Each row was made from one small tree. Brackets hold a mark, then the marks that hang from it, in alphabetical order. Every link used is in the known rows. Write each row's tree.
Known rows:
(Y B H): [-1.408  2.472  0.813  1.191  2.197  1.896  0.739  0.577 -0.329 -1.843
 -5.358  3.798  1.045 -0.218  0.682 -1.276  4.372  0.031  4.643  2.786
  2.848  0.583]
(J V (W (H Y))): [ 1.381  2.634 -0.735 -0.434  2.637 -1.831  0.431  2.524 -0.715  1.304
 -3.312 -0.101 -0.180 -1.481 -2.609  0.485  3.478  3.645  1.895  3.331
  1.024 -1.898]
(W H): [ 0.902  2.506 -0.812 -1.842  3.352  0.061  0.954  0.848 -1.679  1.028
 -2.496  2.035  0.475 -0.060  0.762 -1.490  2.900  2.209  2.639 -0.318
  1.394 -2.601]
(E (J V)): [ 0.591  1.928  1.320  0.889  2.673 -1.692  2.589  2.046  1.767  1.199
 -3.901  2.857  2.498 -2.295  0.322 -2.880  4.530  2.595  5.314 -1.580
  0.204 -6.468]
(S (H V Y Z)): [ 0.521  2.175  0.137 -2.864  0.124  1.521 -0.107  2.254 -1.667  3.739
 -0.407  2.967  2.836 -3.337 -2.345 -2.928  6.029  1.238  4.355 -0.461
  1.681 -3.354]
(F (E (J W))): [-1.627 -1.405  1.040  1.748  3.183  0.015  0.938  1.648  1.253  0.955
 -4.881  3.909  3.394 -3.349  2.176 -1.163  3.269  1.852  5.369 -1.290
  1.676 -8.809]
(E (J V (W H))): [ 0.234  0.759 -0.245  0.103  1.729 -3.986  1.708  1.946  1.533  2.775
 -4.857  1.082  1.067 -1.731 -0.770 -0.727  2.472  3.044  2.134 -0.256
  0.724 -3.570]
(Y H): [-1.444  2.565  0.510 -0.629  2.898  1.873  1.012  1.986 -1.563 -0.750
 -3.258  3.604  0.929 -1.223 -0.187 -1.696  5.250  0.714  4.783  0.283
  2.741 -1.349]
(W (H Y Z)): [ 2.254  3.048 -2.797 -1.459  2.535  0.302  0.449  1.000 -1.520  1.195
  0.468  2.838  1.881 -1.324 -4.012 -0.788  2.694  2.247  3.553 -0.531
  1.871 -2.867]
(Y (H V)): [-2.065  2.477  2.737 -1.814  0.275  1.751  0.713  2.477 -2.770  0.435
 -3.971  3.436  0.105 -1.868 -1.113 -2.475  5.871  0.111  3.642  0.324
  2.317 -0.414]
(Y (H V W Z)): [-0.565  2.010  2.854 -0.606 -0.165  0.907  0.981  1.926 -1.323  3.533
 -3.543  4.686  0.683 -2.710 -3.402 -3.338  4.033 -1.084  4.334 -1.305
 -0.019  1.849]
(J V W): [ 0.337  1.355  1.814  0.676  2.146 -1.522  2.686  1.693  0.049  1.301
 -4.910  1.796 -0.328 -1.341  0.950 -0.321  4.614  2.282  3.498  2.437
 -0.435 -3.493]
(B Z): [ 0.997  2.902  1.086 -0.793  3.305  1.617  0.131  1.030 -1.747  0.669
 -0.601  1.588  1.748 -1.710  0.843 -2.948  4.439  2.110  5.621  0.565
  2.350 -4.533]
(W (H Y)): [ 1.086  3.535 -1.681 -1.831  4.253  1.304 -0.603  1.805 -1.477  0.024
 -1.232  1.715  1.295 -1.028 -1.833 -1.136  4.239  3.053  3.018  0.853
  2.452 -3.033]
(E J): [-0.807  1.427  0.303 -0.114  3.704  0.314  0.974  1.613  1.016  0.640
 -3.035  4.230  2.986 -2.023  1.462 -2.930  5.331  1.908  5.267 -2.469
  1.610 -6.814]
(N W): [ 0.440  4.369  1.930 -0.334  4.179  2.087  2.327  3.317 -1.289  0.489
 -4.003  2.254  0.568  0.618  1.598 -2.289  4.772  2.794  5.148  0.096
 -0.833 -4.421]
(Y B (H V W Z)): [-0.610  1.926  3.394  1.412 -1.071  1.131  0.641  0.685 -0.038  2.648
 -5.817  5.050  0.794 -1.645 -2.373 -2.979  2.861 -1.693  4.308  0.956
 -0.069  3.943]
(H Z): [ 1.250  1.825 -0.681 -0.086  2.102  0.419  2.608  0.195 -0.775  1.387
 -1.161  4.487  1.957 -1.103 -0.393 -1.817  3.643  0.975  5.218 -1.419
  0.461 -4.717]
(E (J W)): [-1.783 -0.197  0.243  0.223  3.003 -0.710  0.892  2.026  1.407  1.342
 -4.446  3.708  2.100 -2.093  1.518 -1.399  5.230  1.809  3.875 -0.973
  1.454 -5.970]
(H V): [-0.657  2.273  2.914 -1.896  1.010  1.517  1.267  1.613 -1.991  1.467
 -3.620  3.253  0.256 -1.523  0.986 -2.787  5.704  1.249  3.434 -0.241
  0.546 -3.562]
(H V W Z): [ 0.951  1.847  3.096 -0.237  0.636  0.555  1.435  0.986 -0.676  4.506
 -3.136  4.492  0.811 -2.331 -1.191 -3.665  3.687  0.020  4.302 -1.824
 -2.016 -1.292]
(E (J (W H))): [-1.067  0.122 -1.282 -0.930  2.769 -1.964  0.232  1.633  0.814  2.140
 -3.795  2.333  1.357 -1.418  0.327 -0.735  3.057  2.430  1.907 -1.085
  1.919 -4.031]
(J E V W): [ 2.188  0.504  2.360  2.916  3.410 -2.224  3.130  0.993  0.512  1.875
 -5.936  1.149 -0.209 -1.896  0.502 -0.063  2.897  3.250  3.751  3.357
  1.435 -2.307]
(F E): [ 0.364  1.028  1.373  0.856  3.788  2.086  1.868  0.809 -1.175 -0.475
 -3.460  3.582  2.536 -2.092  2.327 -1.902  3.048  1.640  6.101 -0.553
  1.061 -7.447]
(W (H V Z)): [ 1.148  2.368  0.110 -2.555 -0.938 -0.803  1.883  0.259 -2.560  3.270
 -1.495  3.090  0.318 -1.177 -2.555 -1.961  1.816  1.104  2.079 -1.545
  0.539 -1.705]

Which tree is each row?
[-1.912  2.228  4.706  1.252  0.613  2.283 -0.535  1.492 -0.204  1.481
 -7.417  3.885 -0.058 -1.303 -0.051 -3.154  4.455 -1.052  3.786  2.224
  0.429  3.989] -> (Y B (H V W))
[-1.739  0.245  0.922 -2.179 -0.017 -1.869 -0.141  2.207 -0.221  3.315
 -4.537  2.103  0.486 -2.032 -0.412 -1.494  3.637  1.751  0.666 -1.206
  1.540 -3.078] -> (E (J (W (H V))))
[-0.513  2.650  1.360 -3.096  1.677  2.508 -1.104  3.086 -1.831  2.544
 -2.222  1.833  1.855 -3.081 -0.023 -3.157  7.560  2.076  3.863  0.860
  2.322 -3.411] -> (S (H V Y))
[ 2.934  0.929  1.147  1.853  3.138 -3.540  2.299  0.813 -0.074  2.594
 -5.564 -0.239 -0.772 -1.287 -0.515  0.479  0.652  3.824  1.659  3.141
  2.057 -0.336] -> (J E V (W H))
[ 0.870  2.701  2.506  1.715  0.613  1.807 -0.388  0.677  0.610  2.552
 -4.213  4.537  1.662 -2.219 -2.656 -2.971  4.059  0.005  4.381  1.711
 -0.976  0.473] -> (H V W (Y B) Z)
[ 0.959  4.155  1.265 -1.253  0.061  1.476 -2.681  0.836 -2.059  0.640
 -1.934 -0.014  1.060 -1.460 -2.766 -2.508  2.827  2.249  2.580  3.766
  3.407  0.251] -> (W (H V (Y (B Z))))
[ 1.317  5.530  0.064  0.694  4.016  1.967 -0.127  2.657 -0.964 -0.682
 -4.510  0.876  0.727  1.586 -1.028 -1.059  2.813  3.560  3.338  3.552
  0.792 -0.738] -> (N (W (H (Y B))))
[ 1.628  2.006 -0.589 -0.700  4.113  1.648 -0.584  2.138  0.707  4.618
 -0.993  3.125  3.496 -3.176 -1.329 -3.345  5.167  1.346  5.925 -0.788
  0.304 -2.096] -> (S (H W Y Z))
[-0.423  3.144  2.367  0.283  0.961  2.618 -0.741  1.096 -0.840 -0.673
 -4.688  3.131  1.073 -1.411 -0.593 -2.257  5.929  1.342  3.655  3.457
  1.481 -1.882] -> (H V (Y B))
[ 0.408  3.595  0.513 -2.955  1.544  1.178 -1.001  2.348 -2.724  1.172
 -2.004  1.565  0.168 -1.578 -2.685 -1.936  4.729  2.472  1.770  0.809
  1.991 -2.007] -> (W (H V Y))
[ 1.394  3.076 -0.525 -0.517 -0.981  0.386  0.057 -0.162 -1.424  1.503
 -2.517  2.940  1.123 -1.044 -3.899 -1.284  2.129  1.164  2.361  1.873
  1.429 -0.051] -> (W (H V (Y B) Z))
[ 0.781  2.854  0.663 -1.494  0.163  1.543  0.786  1.691 -1.946  1.693
 -0.613  4.050  1.727 -2.655 -3.895 -2.150  5.469  1.271  4.295 -0.347
  0.907 -4.060] -> (H V Y Z)
[ 1.354  0.363 -1.330  0.347  0.113 -4.989  2.828  1.156  1.639  3.765
 -3.155  2.333  1.692 -2.044 -2.992 -0.365  0.788  2.457  2.675 -1.477
  0.135 -3.852] -> (E (J V (W (H Z))))
[ 3.151  1.818  0.044  1.854  3.888 -2.333  0.838  1.823 -0.267  1.754
 -4.288 -0.724 -0.075 -2.118 -3.156  0.764  1.861  4.559  1.982  4.432
  2.965 -0.842] -> (J E V (W (H Y)))
[ 1.262  1.030  0.291 -0.669  3.338  0.433  1.103  1.206  0.753  5.310
 -2.426  3.554  2.651 -2.170  1.245 -3.588  3.638  0.734  5.666 -2.086
 -0.672 -1.762] -> (S (H W Z))
[-0.542  1.691  3.688 -2.066  2.072  1.705 -0.268  2.488 -0.491  5.349
 -4.625  2.305  1.060 -2.697  2.695 -4.615  5.829  0.888  3.845 -0.758
 -0.598 -0.453] -> (S (H V W))
[ 0.797  3.819  4.246  0.923  1.712  2.985 -3.048  1.381 -0.064  1.866
 -3.533  1.446  1.513 -2.710 -1.588 -4.085  4.901  1.088  4.812  3.761
  1.029  0.614] -> (H V W (Y (B Z)))
[ 0.247  3.470  0.924 -0.893  0.614  1.354 -1.370  0.791 -1.501  0.148
 -4.119  1.835  0.543 -0.691 -1.681 -1.507  3.431  1.940  1.677  3.141
  2.007  0.119] -> (W (H V (Y B)))
[-1.467 -0.984  1.830 -0.707  0.063 -1.347  0.116  1.682 -0.399  2.846
 -5.386  2.417  1.820 -3.308  0.097 -1.405  1.365  1.768  2.219 -1.734
  1.694 -5.967] -> (F (E (J (W (H V)))))
[ 1.759  5.323  0.758 -2.341  0.468  0.878  0.925  3.741 -3.060  2.799
 -1.274  1.603  0.541 -0.456 -5.267 -1.871  2.827  2.913  2.788 -0.256
 -0.346 -1.725] -> (N (W (H V Y Z)))
[ 1.824  2.687  0.063  1.015  4.067  1.669  0.128  1.661  0.191  2.397
 -1.140  4.224  2.489 -2.531 -2.847 -2.544  4.631  1.264  5.827 -0.612
 -0.383 -2.697] -> (H W Y Z)
[ 2.474  4.960 -1.161  0.593  2.342  0.949  1.040  1.721 -0.715  0.574
 -2.868  1.944  1.575  1.160 -3.288 -0.742  1.329  2.828  3.921  2.074
  0.361 -1.024] -> (N (W (H (Y B) Z)))
[ 1.515  4.301  1.619 -2.406 -0.210 -0.376  2.654  2.654 -2.924  3.693
 -2.612  2.010 -0.258  0.440 -2.723 -2.233  1.427  2.094  2.538 -1.415
 -1.233 -1.438] -> (N (W (H V Z)))
[ 1.393  3.277 -0.631 -2.624 -0.073  0.165  0.223  1.420 -2.545  2.327
 -0.300  2.780  1.069 -2.020 -4.866 -1.551  3.078  1.666  2.325 -0.497
  1.523 -2.016] -> (W (H V Y Z))
[ 2.056  2.962 -2.575  0.611  1.725  0.317  0.115 -0.453 -0.179  0.068
 -1.765  3.137  2.119 -0.306 -3.287 -0.550  1.567  1.560  3.514  1.794
  1.895 -1.240] -> (W (H (Y B) Z))
[-1.252  3.176  3.563 -0.369 -1.004  2.239 -1.054  0.996 -1.819 -0.062
 -3.971  1.831  0.818 -1.690 -1.504 -2.996  4.085 -0.018  4.328  3.385
  3.674  1.564] -> (Y (B Z) (H V))
[-0.787 -0.952 -0.398  0.670  2.786 -1.368  0.360  1.438  0.572  1.574
 -4.619  2.581  2.680 -2.746  1.005 -0.610  0.776  2.326  3.477 -1.656
  2.058 -6.924] -> (F (E (J (W H))))
[-0.390  1.945 -0.343  1.634  0.535  1.014  1.799 -0.285 -0.156 -0.591
 -3.780  5.002  1.825 -0.605 -1.805 -0.927  2.825 -0.611  5.322  1.408
  2.332  0.488] -> (Y B (H Z))
[ 4.143  0.551 -0.239  2.050  1.472 -4.563  3.597 -0.161  0.056  3.693
 -3.832  0.833 -0.077 -1.411 -2.725  0.735 -0.923  3.047  2.286  1.939
  1.517 -0.559] -> (J E V (W (H Z)))
[ 1.770  2.631  0.474  2.775  3.323  1.772 -0.025  0.219  1.542  1.390
 -3.454  4.604  2.588 -1.579 -1.767 -2.212  3.642  0.594  5.627  1.656
 -0.427 -0.651] -> (H W (Y B) Z)
[-0.898  2.989  4.996  0.804  0.256  2.406 -1.914  1.465 -0.687  1.891
 -5.158  2.115  0.632 -2.354 -1.213 -4.072  3.574 -0.587  4.653  2.900
  1.965  4.006] -> (Y (B Z) (H V W))
[ 1.078  2.605  2.283 -0.283  1.523  1.709  0.014  2.009 -0.600  3.649
 -2.083  4.192  1.607 -3.178 -3.616 -3.453  4.983  0.721  4.529 -0.544
 -1.015 -1.796] -> (H V W Y Z)
[-0.596  3.149  1.307  0.896  1.698  2.014 -0.559  0.569 -0.876 -1.214
 -3.431  2.025  1.636 -1.152 -0.484 -2.042  3.597  0.512  5.598  3.260
  4.352  0.717] -> (Y (B Z) H)
[ 0.671  5.718  1.852 -2.687  2.236  1.881 -0.124  4.461 -3.067  1.572
 -3.107  0.474 -0.384 -0.143 -2.988 -2.160  4.311  3.659  2.187  1.051
  0.327 -1.665] -> (N (W (H V Y)))
[ 0.627  2.916  1.578  2.442  5.016  2.729 -1.201  1.085  1.558  0.183
 -5.135  3.420  1.884 -1.232  0.585 -2.513  5.154  1.413  5.025  3.025
 -0.002 -0.699] -> (H W (Y B))
